Each row was made from one small tree. The marks that hang from a mark follow it in brackets, in the order of their numbers. Every link used is in the known rows. Write each row's tree.
Known rows
K_966{K_272 K_866}: [-13 -13 -27 -12   1   1 -14  15 -10  13  46  -8 -36   2   2  -4 -13 -13
  28  17 -31 -17]
K_866{K_966{K_265 K_272{K_393}}}: [ 17 -60 -30 -46  31  62  18  35   1  44 -52  10  -5  55  74  18  22  70
 -75  25 -41 -30]
K_31{K_966{K_272 K_866}}: [-39 -46  -4  14 -25 -23 -16   7  26 -12  57  32 -47 -18   9 -17 -37 -30
  12   4 -28 -23]
K_31{K_966{K_265{K_676} K_272 K_866}}: [-63 -29 -60 -18  20   0   0 -47  25   3  49  47 -64 -23   5  33 -30  -4
  -9   0 -66 -30]
K_866{K_966}: [-18 -17  -3  17 -19  10  28  10  33 -23 -41  -2  23  22  31  -3  -3  12
 -41  11 -13  -3]
K_866{K_966{K_272}}: [  1 -31 -27 -21 -10  20  21   9  35   8 -27  -7  -5  31  27 -13   3  19
 -59  37 -13 -36]
K_966{K_31 K_265 K_272{K_393} K_866}: [ 27 -15 -39 -52  11  59   4  41 -52  22  55  12 -49  31  48  23  -5  35
  -3   0 -69 -15]
K_265{K_676{K_816}}: [  0   8 -29  23  29   3 -42 -53  16  13  -5 -13 -19 -29  17   4  -8 -24
  -7 -16 -26 -14]
K_966{K_31 K_265{K_676} K_272}: [ 14  32 -86 -87  26  53  29 -55  -5  14  45  12 -60   7  -6  37   0  26
 -53  23 -53 -45]
K_781{K_816}: [ 13  25 -11   5 -40   4  11  -4  -5  20  10  -2 -14  -8  -9   7 -42  -3
  35   7  13  -6]
K_393{K_272}: [ 11  26 -24 -36 -23   2  15 -27   4  -4 -23 -31  -2   3  11  17  22  -3
  18  15  -9   6]
K_921{K_966{K_31 K_265 K_866}}: [-54  -4 -31  14 -19  27  14  20  -8 -59  45  35 -44 -15  51  10 -27  23
   7  -8 -59  -6]
K_966{K_31 K_272{K_393} K_866}: [ 41  -9 -10 -22 -20  48  -3  40 -47   3  73  -4 -51  24  36   6 -20  -4
  -5 -20 -52 -12]
K_966{K_272}: [ 18 -11 -21 -37  13  10  -7   1   5  28  16  -4 -29   8  -3  -9   7   7
 -19  28   0 -32]
K_676{K_265 K_816}: [-12  -6   5  34  34 -12 -67  48  22  21 -37 -62  18 -23  35 -49  12 -26
  -1  11  -8 -19]
K_966{K_31 K_265 K_272 K_866}: [ -8  10 -66 -55   1  32  15  18 -22   4  65  16 -46  16  14  11  -5  23
  15  31 -60 -23]
K_921{K_966{K_265 K_272 K_866}}: [-56 -46 -43  -5  23  19 -12  19   2  -1  26  29 -58 -13  47   3 -13  33
   2  28 -43 -32]
K_866{K_966{K_265}}: [-34 -22 -36 -13  12  21  35   9  27  -5 -57  15  29  32  42  16  15  52
 -38  29 -30  -5]
K_265{K_676}: [ -8  19 -22  -4  12  11  13 -58   2  -5   9  -3 -20 -15 -17  35 -12 -17
 -20 -22 -23  -7]
K_921{K_966{K_31 K_272}}: [ 10 -11 -18 -17 -33  31   8   3  18 -34  47  12 -73 -12  31 -22 -22  11
 -56  18 -12 -47]
K_31{K_966}: [-27 -32  19  23 -26 -21  -1  -7  37 -23   7  34 -14 -19   7 -15 -26 -18
 -16 -16   0  -5]
K_966{K_265 K_866}: [-46  -8 -32  -1  23   3   1  18 -18   1  13  17   1   4  16  24   1  18
  47   6 -44  13]

Write each row's tree
[  29   -8  -64  -66   13   90   51  -22   -2   10   -5    8  -38   46
   57   48    4   50 -112    1  -73  -39]
K_866{K_966{K_31 K_265{K_676} K_272{K_393}}}
[ 56 -26 -12 -32 -30  65  34  33   1  -6   1  -6 -27  52  61  -1  -3  28
 -90   1 -36 -30]
K_866{K_966{K_31 K_272{K_393}}}
[-15  31 -88 -60  14  42  25 -38 -19  -1  73  12 -65   2  -4  45 -14  10
  -8  10 -83 -30]
K_966{K_31 K_265{K_676} K_272 K_866}
[ 37 -30 -39 -61   0  81  38  35  -5  13 -18  13 -22  58  76  13  11  66
 -90  22 -55 -32]
K_866{K_966{K_31 K_265 K_272{K_393}}}
[-22 -72  -7 -11  18  22 -16  35  -8  26  31  47 -49   7  57  17 -16  23
  -7 -10 -54 -19]
K_31{K_966{K_265 K_272{K_393} K_866}}
[-25 -16 -80 -55  37  43  38 -45  36  21 -32   5 -19  26  22  38  11  42
 -79  36 -52 -40]
K_866{K_966{K_265{K_676} K_272}}
[-32  41 -67 -22   4  33  29 -38 -24 -31  57  18 -33  -5   1  51 -22   1
  13 -20 -82   4]
K_966{K_31 K_265{K_676} K_866}
[-15   7 -71 -51  14  60  26 -50  14 -18  39  28 -87 -18  28  27 -20  35
 -79  14 -48 -53]
K_921{K_966{K_31 K_265{K_676} K_272}}
[-74 -36 -15  21  -4 -19  -3  13  18 -23  24  54 -16 -19  24  13 -25   4
  31  -7 -44   6]
K_31{K_966{K_265 K_866}}
[-13   5 -46 -33 -20  39  53  10  20 -31 -24  22  11  36  41  11   5  48
 -49  25 -43  -8]
K_866{K_966{K_31 K_265}}
[  7  -6 -64 -67  -8  50  44  13  24  -4  -6  15 -17  43  37   1  12  56
 -71  53 -44 -40]
K_866{K_966{K_31 K_265 K_272}}
[ -7  15 -96 -35  31  35 -30 -33  -7  20  55   5 -64 -16  29  16  -9  -1
   5  16 -88 -36]
K_966{K_31 K_265{K_676{K_816}} K_272 K_866}
[-20  26 -68 -35  -6  52  66 -45  22 -37 -14  15  -7  21  25  47  -5  29
 -71   4 -66 -16]
K_866{K_966{K_31 K_265{K_676}}}
[ 18   3 -64 -54  23  70  17 -17 -45  19  66   8 -66  19  33  57 -14  21
 -22 -21 -90 -21]
K_966{K_31 K_265{K_676} K_272{K_393} K_866}
[ 19   0 -36 -36 -40  36  41   8  31 -23   9  -3 -22  34  27 -15  -6  15
 -70  33 -27 -38]
K_866{K_966{K_31 K_272}}
[-13  14 -75 -11   7  44   9 -40  37 -19 -31   8  -7   7  59  15   0  23
 -57   8 -73 -26]
K_866{K_966{K_31 K_265{K_676{K_816}}}}
[ -4 -69  21  21 -13   5 -26  32  -1   5  50  28 -54  -4  43  -5 -33 -17
  -7 -27 -40 -16]
K_31{K_966{K_272{K_393} K_866}}
[  10  -40  -53  -50   45   74   32  -25    5   40  -40    7  -24   42
   59   52   12   51 -100    3  -61  -35]
K_866{K_966{K_265{K_676} K_272{K_393}}}
[-51 -14 -34 -11  20   1  15 -61  36 -11   2  50 -31 -27   4  41 -20  10
 -38 -15 -36 -15]
K_31{K_966{K_265{K_676}}}
[ 49   9 -59 -83  35  81  23 -30 -33  34  36  10 -65  23  29  48   3  38
 -71 -10 -62 -35]
K_966{K_31 K_265{K_676} K_272{K_393}}
[ -5  -7 -78 -26  30  51 -26 -47  27   2  22  19 -87 -31  58  -1  -9  25
 -64  19 -55 -62]
K_921{K_966{K_31 K_265{K_676{K_816}} K_272}}
[-24 -45 -32 -41  18   3  -2  -3  36  23  10  49 -40  -5  16  -5  -2  33
 -35  34 -15 -36]
K_31{K_966{K_265 K_272}}
[ 70  -3  -5 -47 -11  59   5  22 -32  19  43  -2 -48  28  34   1  -3  16
 -52  -9 -22 -26]
K_966{K_31 K_272{K_393}}
[ 10 -71  -3 -38  28  28  -9  18  10  42   0  46 -42  12  52   8  -1  44
 -52   3 -25 -32]
K_31{K_966{K_265 K_272{K_393}}}
[-55 -50 -33 -16  11 -10  -9  12  22   8  39  49 -45  -9  22   2 -19  12
  11  20 -44 -23]
K_31{K_966{K_265 K_272 K_866}}
[-71 -30 -42  44  26 -16 -45 -41  35  -8  13  40 -34 -48  41  16 -31 -20
  24 -22 -72  -9]
K_31{K_966{K_265{K_676{K_816}} K_866}}
[-17 -36 -55 -51  23  32  27  11  31  26 -44  14  -3  39  39   5  20  58
 -57  55 -31 -39]
K_866{K_966{K_265 K_272}}
[-29 -13 -86 -19  64  17 -48 -33   1  46  21  -1 -48 -18  30  17   1   1
  20  22 -76 -33]
K_966{K_265{K_676{K_816}} K_272 K_866}
[ 10 -61 -37 -14  58  33 -54 -32  26  55  -6  37 -65 -18  67  15  -6  17
 -62 -15 -50 -43]
K_31{K_966{K_265{K_676{K_816}} K_272{K_393}}}
[-42  -3 -58 -18  25  36  44 -44  28  -8 -49  12  12  17  24  47   4  35
 -62   8 -51  -9]
K_866{K_966{K_265{K_676}}}
